Known rows, with every way that one mark hangs from another:
lili[karub]: [ -0.9 -23.2 -40.6 -13.0  18.2   7.8  14.5   1.8  19.2 -14.6   0.6  20.7
  11.3 -15.9 -28.0 -30.4 -31.9  24.3 -20.1 -16.0 -16.3   8.2  -6.8  -3.6
   7.7  18.6  14.2  17.4  -5.2  19.0  -0.2  -3.4  -0.6  -8.0   9.1  -3.3
  -5.1  43.0]
reku[lili]: [ 14.7 -24.4 -48.9 -28.3  35.5   8.8  25.2   2.2   9.1 -35.4  -2.0  24.2
   1.6   5.0  -6.5  -8.2 -40.7  17.5 -10.3   0.8  -2.5  -9.6  19.5 -19.8
 -12.6  24.5  -5.5  27.0   8.4  36.8  13.5   1.5  30.2  -1.4  -0.4 -22.0
  23.7  42.2]
zigam[reku[lili[buri[duzod] karub]]]: [ 11.4 -13.6 -14.4  -8.0 -11.1  13.4  22.4 -11.7  32.4  -4.8  -2.3   7.6
  14.0 -27.3  -5.9 -22.6  -5.7  22.4  -6.4 -22.5 -17.3  37.2  11.2   0.0
   8.2   7.2   5.1  10.1   6.5   8.7 -49.4  -6.6 -33.7  25.6  -3.6   6.6
   1.5  45.0]
buri[duzod]: [  5.4 -21.9 -18.4   1.1  25.7   4.5  -5.6  -9.0  12.8  -3.9  -1.0  15.7
   7.4   8.0  -1.3  -7.9 -46.4  35.0   7.8  -6.4 -19.8 -18.9 -18.7  -9.0
   5.8  38.5  14.3  18.4   7.1   4.8  10.5  -1.4   6.7 -14.7 -12.5 -22.5
  -8.2  46.7]
zigam[reku[lili]]: [ 14.5 -21.2 -50.3 -31.5  30.2   5.0  30.5   2.5  12.2 -40.8 -12.7  23.2
   2.9  16.1  -4.1   1.9 -36.3  26.3  -0.6  -3.9  -6.7 -10.1  18.9 -22.6
 -13.2  21.8  -9.0  27.0  17.8  40.0  -5.6   1.2  29.8  20.8  -7.9 -21.4
  37.1  46.8]
karub[lili[reku] zevun[buri[duzod]]]: [ 22.9 -29.8  29.6  16.5 -19.3  -3.4 -16.0 -25.3  23.5   7.0   8.5  13.5
 -19.1  24.1  27.5  -6.5 -43.9  33.4  30.7  36.4 -31.3 -12.5  -5.1   5.8
  26.8  -0.5  25.6 -14.8 -27.4 -23.1  28.6  16.2  14.6 -12.3 -15.9 -12.5
 -40.6  36.3]
reku[lili[karub]]: [ 16.3 -23.2 -40.6 -23.3  18.1  12.3  30.3   3.3  19.1 -27.8   4.8  20.4
  12.4 -18.1 -22.1 -24.3 -23.3  12.6 -24.1  -7.9  -6.2  21.0  18.3 -10.9
  -6.0  10.5  -0.9  17.7  -5.6  29.1  -2.4  -2.4   2.1   5.2  21.0  -3.5
  18.9  38.8]
lili[buri karub reku]: [  2.0 -30.9 -45.7  -7.6  -8.2  16.0  22.6 -10.9  28.0 -23.6  -1.0  23.2
  -9.5 -28.3 -14.4 -57.3 -18.9  18.9 -19.0 -27.2 -20.7  22.5  -1.1   6.5
  23.0  12.7  31.1  24.1   5.6  18.6 -34.1  -5.0 -13.8  13.8   5.2   6.5
 -18.3  37.8]
duzod[buri]: [  3.5 -25.4 -31.9  -5.7   9.4  -5.1 -10.3  -3.8   5.7 -22.5  -0.8  11.1
   7.4  17.9 -17.6 -12.9 -42.9  28.5  -1.9 -17.8  -8.6 -22.9 -24.2  -3.7
   6.2  12.1   5.2  16.2  23.9  13.7  27.9   0.8   8.0 -21.0 -22.0 -35.8
 -27.5  46.7]
zigam[reku[lili[karub[duzod[buri] zevun]]]]: [ 22.8 -20.7  37.5   5.5  -8.9 -13.5 -13.8  -1.3   1.6  -0.6  -2.0   4.4
  17.5   2.7  -9.0  10.6   0.2   9.4  -3.5   0.0   3.0   2.1  -0.2   0.6
  23.8 -51.4  -7.0 -38.8   1.9  -5.1   4.9  -4.0 -24.4  25.9  -9.2  -7.2
 -10.9  21.1]
reku[lili[buri]]: [  6.5 -18.6 -55.0 -25.1  14.5  11.4  24.8  -4.9  13.2 -28.4  -7.6  20.8
  -3.8 -16.9   1.2 -22.4 -29.1  19.4 -11.5  -2.8  -2.1  -6.2  18.5 -10.3
   1.1  17.6   6.2  26.6  10.9  28.5 -15.8  -0.9   9.8  -2.9  -6.2  -7.0
   0.4  43.9]
karub[duzod[buri] lili[reku] zevun]: [ 22.5 -37.0  25.2  14.9 -15.9  -7.5 -26.6 -13.9  -3.6   4.4   8.1  19.2
  -7.6  29.4  10.8 -13.2 -35.0  17.8  10.8  30.9 -12.6 -14.1 -12.9  22.3
  29.7 -31.6  22.4 -35.8  -3.9 -18.1  44.6   9.4   6.3  -0.8 -11.1 -24.0
 -44.1  17.1]
zevun[buri karub[duzod lili]]: [  7.1   2.7  30.8  -1.6   1.3 -23.1 -32.6  -5.7  34.8   5.2  -6.5  -5.4
  -7.8  31.9  14.8  -2.8 -54.1  40.8  19.2  54.5 -28.6 -14.8   6.9   1.9
  19.9 -13.0  12.8 -29.9 -30.6 -21.1  68.0   5.5  30.8 -33.7 -40.9 -31.7
 -45.7  36.9]
lili[buri karub[zevun] reku]: [  3.9 -32.9 -17.9  -0.3 -18.6   7.8  14.4 -12.5  20.4  -5.8   3.8  22.3
  -9.2 -35.0  -6.8 -44.4 -10.8  12.1 -16.3  -9.3 -17.5  11.0  -7.3  11.6
  37.4 -11.4  35.4   5.8  -8.8   6.2 -28.5   0.8 -18.7  13.3   6.2  23.1
 -26.0  31.5]
karub[lili[buri[duzod] reku] zevun]: [ 11.2 -33.5  -0.9  12.4 -25.2  12.2  -2.4 -24.6  17.6  21.9  10.8  20.3
 -12.7  -7.2  25.7 -35.0 -32.6  27.2  13.4  22.2 -26.9   4.4 -10.1  24.4
  29.4   5.6  38.7  -7.1 -13.0 -13.8  -5.5  12.5  -6.8   3.3  -2.6   4.6
 -39.8  33.6]
karub[duzod]: [ -1.7 -17.5 -13.7  -2.0  40.0  -2.3 -10.9  -0.4   2.4  -8.6 -18.2  25.4
   2.7  15.8  -3.4  -2.6 -45.3  27.0  -4.0   0.8 -10.3 -28.2  -6.8  -6.5
  11.8  10.5  16.2   2.5   6.6   8.8  22.3  -4.1  22.3 -12.8 -17.0 -23.4
  -5.9  34.0]

Rows:
[ 23.4 -18.2  42.4   8.1 -10.2  -7.5  -3.7 -14.6  22.3   8.0   8.5  -0.6
   5.6 -20.0   6.3   8.9 -11.1  17.9   6.7  13.5 -15.4   7.4   7.0 -13.5
  22.9 -18.0   0.1 -19.8 -32.5 -14.2   7.6   2.5 -20.6 -13.7  -1.5   8.7
 -20.3  36.5] => reku[lili[karub[zevun[buri[duzod]]]]]
[ 11.5 -17.0 -12.3  -4.8 -10.4  15.4  17.5 -12.8  26.2   1.9   4.2   7.9
  12.1 -37.6  -6.0 -32.1 -10.3  15.7 -13.8 -19.2 -11.9  35.3  10.9  -0.6
  11.6   8.7  11.7   8.7  -3.9   6.7 -34.0  -6.8 -33.9   4.1   9.7  11.4
 -11.2  39.0] => reku[lili[buri[duzod] karub]]
[ -3.7  -7.0 -29.2 -21.1  -9.1  -1.3   1.1  -3.6  38.2   8.0   3.9   4.0
  -4.0  -0.1   5.3 -41.1 -47.0  37.7  -2.8  34.0 -30.4   2.2   3.4  13.1
  15.2  13.7  21.9   2.4 -13.2   3.6  25.6   4.6  12.0 -23.0 -20.2 -13.2
 -36.8  47.3] => zevun[karub[lili[buri]]]
[  8.7 -13.5  17.2  -4.0  -2.7  -2.3   9.8  -4.1  12.0   8.4 -15.0  15.0
   6.2 -26.2   3.9  -9.4   6.4   9.6 -12.2   4.3   1.3  11.3  17.9   4.7
  30.4 -36.0   9.2 -26.1 -11.8   1.2 -35.3  -6.5 -25.9  26.2  -5.8  19.5
  -5.8  21.7] => zigam[reku[lili[buri karub[duzod zevun]]]]
[ -6.4 -16.4  17.7  12.2  -4.3  -5.8 -14.5  -7.6   6.9  28.2  -9.9  17.1
   5.6 -35.5  -3.0 -24.2  -8.0  14.8 -17.6  -0.1  -5.5  -0.8 -11.6  17.3
  46.7 -27.4  27.3 -25.8 -20.5 -15.2 -16.2  -7.5 -31.4  -5.9  -4.7  24.6
 -40.5  21.7] => lili[buri karub[duzod zevun]]
[ 21.9 -14.4  10.5  -2.2  -1.8  -6.0  -3.9  -0.6  11.1 -18.7  -7.5   5.0
  17.2  11.1 -17.3  -1.2  -8.0  16.2  -6.4 -18.8   0.3  19.9   7.1  -4.0
   8.0 -28.5  -9.8 -17.3  17.6   6.8   0.5 -10.1 -20.9  21.8  -9.5 -24.5
  -4.5  29.3] => zigam[reku[lili[karub[duzod[buri]]]]]
[  5.6 -13.8  38.5  13.8  17.1 -22.9 -31.4  -9.2   4.0   4.3 -18.7  10.8
 -11.4  15.0  14.5  19.4 -36.3  25.6  13.1  24.8 -11.2 -47.1  -8.5  -9.7
  36.3 -23.3  12.7 -26.3 -20.7 -19.3  35.2   3.2  17.7 -26.9 -38.9 -10.3
 -36.4  32.2] => karub[duzod zevun[buri]]
[ 16.8 -23.3  43.9  18.7  -2.9 -11.3 -15.8 -15.2  20.1  -4.7  -6.4  12.9
 -14.5  -0.4   2.7  -4.1 -16.5  16.5   3.3  13.4 -17.4 -10.9  -4.1  -2.7
  43.5 -36.8  25.1 -27.9 -26.8 -18.9  12.6  -1.1  -0.1   2.0 -14.0   3.1
 -36.0  21.0] => lili[karub[duzod zevun[buri]] reku]
[ 14.5 -20.8  14.0   2.9 -16.4   5.0   6.3 -13.7  19.7  21.3   8.8   6.7
  13.1 -45.0   5.5 -20.5  -2.7  11.2 -11.6  -2.4  -9.9  22.7   0.3   1.9
  26.0 -12.2  15.1 -12.0 -18.4  -5.2 -25.9  -2.0 -42.7   5.0   9.3  26.0
 -19.5  31.5] => reku[lili[buri[duzod] karub[zevun]]]
[ 18.5 -22.7   7.8  -7.6  -2.9  -9.8  10.7  -5.7  18.9 -14.4   1.2   8.0
   1.2 -20.1  -3.2   0.4 -13.4  11.6  -8.1  17.6  -6.8  -0.3  16.7 -13.8
  19.5 -27.0  -2.8 -13.3 -30.9   4.6  11.3   3.1  -2.6 -10.7   1.4  10.6
 -11.4  35.6] => reku[lili[karub[zevun[buri]]]]
[ 16.2 -12.1  -6.0 -14.1  23.2   3.9  16.9   4.3  14.1 -20.6 -12.9  20.6
  15.4   0.6 -11.4  -2.1 -12.6  18.2 -12.8  -6.5  -3.4  18.0  23.0  -8.3
   2.3  -9.5  -1.5  -6.1   3.9  16.6 -14.4  -8.7  -1.3  24.7   3.7  -9.2
  22.1  29.3] => zigam[reku[lili[karub[duzod]]]]
[ 14.8 -30.4 -16.7  -4.1  18.5   8.0  -1.1 -10.8  10.0 -12.3  -3.6  33.9
 -11.6  26.3   5.1 -26.8 -51.9  23.9   3.3  19.3 -18.3  -3.5  13.3  10.9
  10.1   9.2  24.5  -2.7   0.2   6.4  25.9   5.5  27.8   3.3  -1.7 -26.7
 -10.5  24.4] => karub[duzod lili[reku]]
[  5.1 -15.3 -47.6 -24.8  -5.1  11.3  37.4  -0.4  27.7 -22.3 -10.1  17.0
   5.2 -30.5 -13.5 -31.3  -7.8  18.4 -18.4 -19.6  -6.2  30.1  18.9  -2.9
   5.9   3.4   5.4  16.6   8.1  25.3 -48.1  -6.0 -18.7  25.3   1.0   7.0
   7.9  43.2] => zigam[reku[lili[buri karub]]]
[  6.0 -19.9 -42.9 -21.7  -4.2  14.7  29.7  -3.1  22.3 -19.9  -0.9  16.8
   6.6 -41.0 -16.8 -37.5 -12.4  11.7 -29.0 -13.7  -6.7  26.6  19.0   1.2
   8.6   5.5   7.7  15.9  -2.5  24.5 -28.0  -5.2 -17.0   4.9  11.8   9.4
  -5.9  39.5] => reku[lili[buri karub]]
[ 18.4 -28.6  29.4  13.3  -4.3 -10.0 -21.7 -16.6  11.4  -1.4  -5.9  21.4
 -23.5  28.4  24.3  -6.1 -40.4  23.4  19.3  46.2 -19.6 -24.9   6.1  10.6
  33.9 -24.4  24.8 -31.6 -27.1 -20.0  38.0  11.7  27.4 -13.8 -20.6 -14.1
 -39.6  21.8] => karub[duzod lili[reku] zevun[buri]]
[ 14.4 -14.9  -1.9   0.8 -22.8   4.3  -4.6 -18.8  48.6  11.8  17.1   1.7
 -12.2  12.5  17.6 -40.9 -45.7  35.6  16.9  28.6 -46.2  20.1  -2.4  12.9
  18.9  14.9  33.8   1.3  -6.8  -9.8  17.6   5.8   4.0  -2.5 -18.2 -16.4
 -35.4  43.0] => zevun[karub[lili[buri[duzod] reku]]]
[  9.4   1.4  28.7   3.8   2.9 -20.0 -29.9 -12.6  43.5  -1.8   4.3 -19.0
  -5.4  25.3  12.6  10.0 -48.2  48.7  29.8  21.1 -40.4 -22.4 -17.4 -24.8
  16.8   9.3  11.0   0.0 -12.4 -18.5  45.1   2.9  17.9 -33.2 -48.0 -29.1
 -36.4  55.9] => zevun[buri[duzod] karub]
[  2.3 -22.5  21.2   6.1  16.5  -8.1 -13.6  -1.1   2.2  14.8  -3.3  21.6
  12.8 -14.3  -9.1  -7.9 -19.4  14.8 -14.6   6.7  -6.7  -7.5 -11.3   6.9
  33.4 -22.4  19.1 -26.5 -23.3  -7.9   8.6  -2.5 -10.8  -7.4   3.8   9.1
 -19.2  20.8] => lili[karub[duzod zevun]]
[ 13.7 -32.0  19.9  12.4  12.6  -0.8  -6.2  -7.5   7.2  -2.3   2.2  26.8
  -1.0  -3.2  -7.3 -17.7 -17.8   9.7  -7.7   3.1 -13.4  -0.7  -4.8   4.6
  35.0 -20.9  27.9 -20.7 -14.5  -3.7   2.5  -2.9  -2.0  16.7   4.5   7.0
  -9.7  17.1] => lili[karub[duzod zevun] reku]
[  6.9 -17.3 -35.9 -18.5 -17.9   4.5   9.4  -9.2  42.0  -9.0   9.6   9.5
 -18.8   8.2   8.9 -50.3 -47.6  35.1   5.6  33.8 -38.4  11.0   7.8  12.0
  16.5  10.6  30.7  10.9  -5.0   9.1  18.2   5.9  22.6  -3.1 -17.2 -15.3
 -25.9  41.1] => zevun[karub[lili[buri reku]]]
[ 18.6 -28.3  41.8  23.2 -18.4  -6.8 -13.2 -20.9  28.8   2.0   6.9   6.0
  -9.3  -3.7   5.1  -8.5 -19.3  23.7  15.4   0.3 -32.1   2.8 -16.3  -6.3
  36.1 -11.7  24.5 -13.2 -25.0 -21.3   2.7   6.2 -14.1  -3.3  -9.2   7.2
 -32.6  36.1] => lili[karub[zevun[buri[duzod]]] reku]
[  5.5 -11.4 -10.4 -10.6   3.3   5.1  16.1  -2.8  19.3 -13.4 -17.1  15.8
   5.3 -18.7  -4.3 -18.1  -3.0  16.3 -13.8 -15.0  -4.0  23.2  25.4   2.0
  16.0 -17.2   6.3  -7.2   3.6  12.1 -39.9 -12.3 -21.6  25.9  -6.4   2.5
  -0.5  29.6] => zigam[reku[lili[buri karub[duzod]]]]
[ 18.3 -14.2  -5.0 -12.3  24.5   4.7  10.4   2.0  10.9 -19.0  -3.3  19.8
  14.1 -11.5 -15.7 -12.7 -18.1   8.9 -19.8  -2.9  -4.3  16.8  23.8  -6.3
   3.5 -10.0   1.8  -8.2  -8.4  16.6   5.5  -9.9  -5.7   4.7  14.7  -3.9
   9.6  24.9] => reku[lili[karub[duzod]]]
[  6.8 -26.7 -19.8  -0.5  -3.6  13.6   1.9 -14.7  14.5  -3.1  -9.0  31.0
 -16.6   9.0  13.2 -44.4 -39.7  24.5   0.1  15.1 -17.5   2.7  10.8  24.1
  22.2   5.5  35.2  -4.3   0.6   0.8   0.1   0.6   9.1   1.2 -10.5 -13.3
 -34.1  25.7] => karub[duzod lili[buri reku]]
[  4.3 -37.9 -32.2  -7.7 -18.6   9.9  10.9 -15.4  13.1   1.1   5.2  31.3
 -19.1  -8.9  14.4 -44.0 -35.9  22.5   0.3  25.1 -17.3  -6.6   1.3  21.1
  28.3   2.1  33.4   0.2 -11.3   8.0  -0.7  12.7   8.4   4.0  -2.2   4.0
 -31.3  30.8] => karub[lili[buri reku] zevun]
[  7.1 -21.1  39.5  19.8  -9.5 -17.7 -35.8  -3.9  -1.8  17.2   2.5   4.3
  17.2  -5.4 -15.4  -7.2  -8.9  14.2  -8.2  -4.3  -2.3  -5.2 -29.2  13.4
  39.3 -40.2  12.1 -37.7  -6.3 -20.0  25.3  -2.7 -28.9 -11.9  -7.7  -7.1
 -47.4  20.1] => lili[karub[duzod[buri] zevun]]
[  6.7  -5.9   6.2 -10.4  17.1  -9.2 -19.2   1.0  24.1   7.2   1.6   8.2
   6.7  30.2   5.3 -17.1 -56.1  35.5   5.3  49.2 -25.8  -6.2   4.3   6.1
  10.9  -2.5  16.3 -21.8 -17.7  -3.4  58.9   3.7  26.7 -20.0 -16.8 -29.3
 -23.9  33.0] => zevun[karub[duzod lili]]
[ 11.0 -31.6  11.7  17.2 -23.1   8.8  -0.1 -22.4  24.9  17.2   9.6  14.6
  -4.1 -33.4   3.3 -36.5  -9.1  17.1   0.4 -14.1 -26.7  17.5 -18.8  11.7
  41.7  -3.0  36.6  -4.1 -10.7 -11.3 -33.1  -0.1 -34.9  12.5   2.4  22.7
 -32.7  32.0] => lili[buri[duzod] karub[zevun] reku]
[ 14.1 -26.9  -6.2   3.2  17.5   8.1   3.9  -6.3  18.1 -21.3  -4.0  28.3
  -2.6   3.1 -13.9 -28.0 -24.7  18.9 -13.5 -12.5 -17.6  11.4   1.6   4.0
  17.7  -2.0  24.9   1.2   1.0   8.2   1.1  -8.3   2.0  14.8   6.0  -9.4
  -4.6  25.3] => lili[karub[duzod] reku]
[ 13.1 -38.7 -14.3  -2.9   3.9   7.7  14.0  -6.5  16.5 -15.8   9.3  27.6
  -5.3 -13.1 -14.2 -27.4 -21.4  13.4 -12.9   0.0 -18.1   1.2  -8.2   0.4
  26.2  -3.6  24.7   4.2 -13.7  11.7  -2.6   3.4   3.7  14.9  14.5  11.6
  -1.6  32.2] => lili[karub[zevun] reku]
[ -2.4  -0.8   4.1  -6.4  -2.7  -9.2 -19.0  -5.7  26.2  19.9  -5.0   4.9
  -2.6   5.8  14.3 -30.8 -45.6  34.9   2.0  40.6 -26.9   1.6   3.9  17.6
  25.1  -6.8  27.5 -19.5 -16.7 -12.6  33.5  -1.3   6.8 -19.1 -27.7 -16.2
 -45.1  33.6] => zevun[karub[duzod lili[buri]]]
[  2.0 -24.2   1.1   8.0 -19.7   4.2 -12.5 -18.0   9.6  39.4   4.8  13.8
   2.2 -14.3  22.1 -28.4 -35.1  31.9   8.6  21.3 -21.8  -2.7 -15.7  25.6
  28.2   5.4  29.5 -14.1 -20.2 -15.3   0.4  12.7 -16.3 -21.5  -7.6   9.4
 -45.3  36.5] => karub[lili[buri[duzod]] zevun]
[ 17.3 -22.5 -31.0 -19.9   3.1   1.6   7.4  -4.1  37.9 -20.7  14.9  15.5
 -12.1  30.7   2.7 -33.0 -57.9  33.5   6.5  39.0 -34.8   3.8   8.0   2.2
   2.6  15.9  23.2  11.0  -7.5  16.2  44.4   9.1  41.4   1.4  -8.9 -26.9
  -3.0  40.8] => zevun[karub[lili[reku]]]
[ 18.7 -35.5   7.4   7.0   8.6   1.3  -6.8 -10.8   2.5   5.0   1.8  35.3
 -11.1  22.7  16.4 -16.5 -43.1  18.3   5.7  39.0 -13.9 -15.2   5.4  16.7
  23.2 -13.5  28.1 -24.7 -17.8  -2.2  31.0  10.7  23.6   4.1  -0.3  -9.8
 -14.9  17.4] => karub[duzod lili[reku] zevun]
[  5.4   5.2  32.9   1.5  16.7 -28.7 -34.1  -4.5  32.6  -9.3 -15.3  -7.7
 -10.3  32.0   7.6  14.7 -48.7  35.8  15.4  34.2 -26.0 -34.5  -4.8 -20.5
  24.3 -12.2   9.9 -16.6 -14.4 -16.3  55.0  -2.9  30.4 -30.7 -51.6 -32.8
 -32.8  42.3] => zevun[buri karub[duzod]]
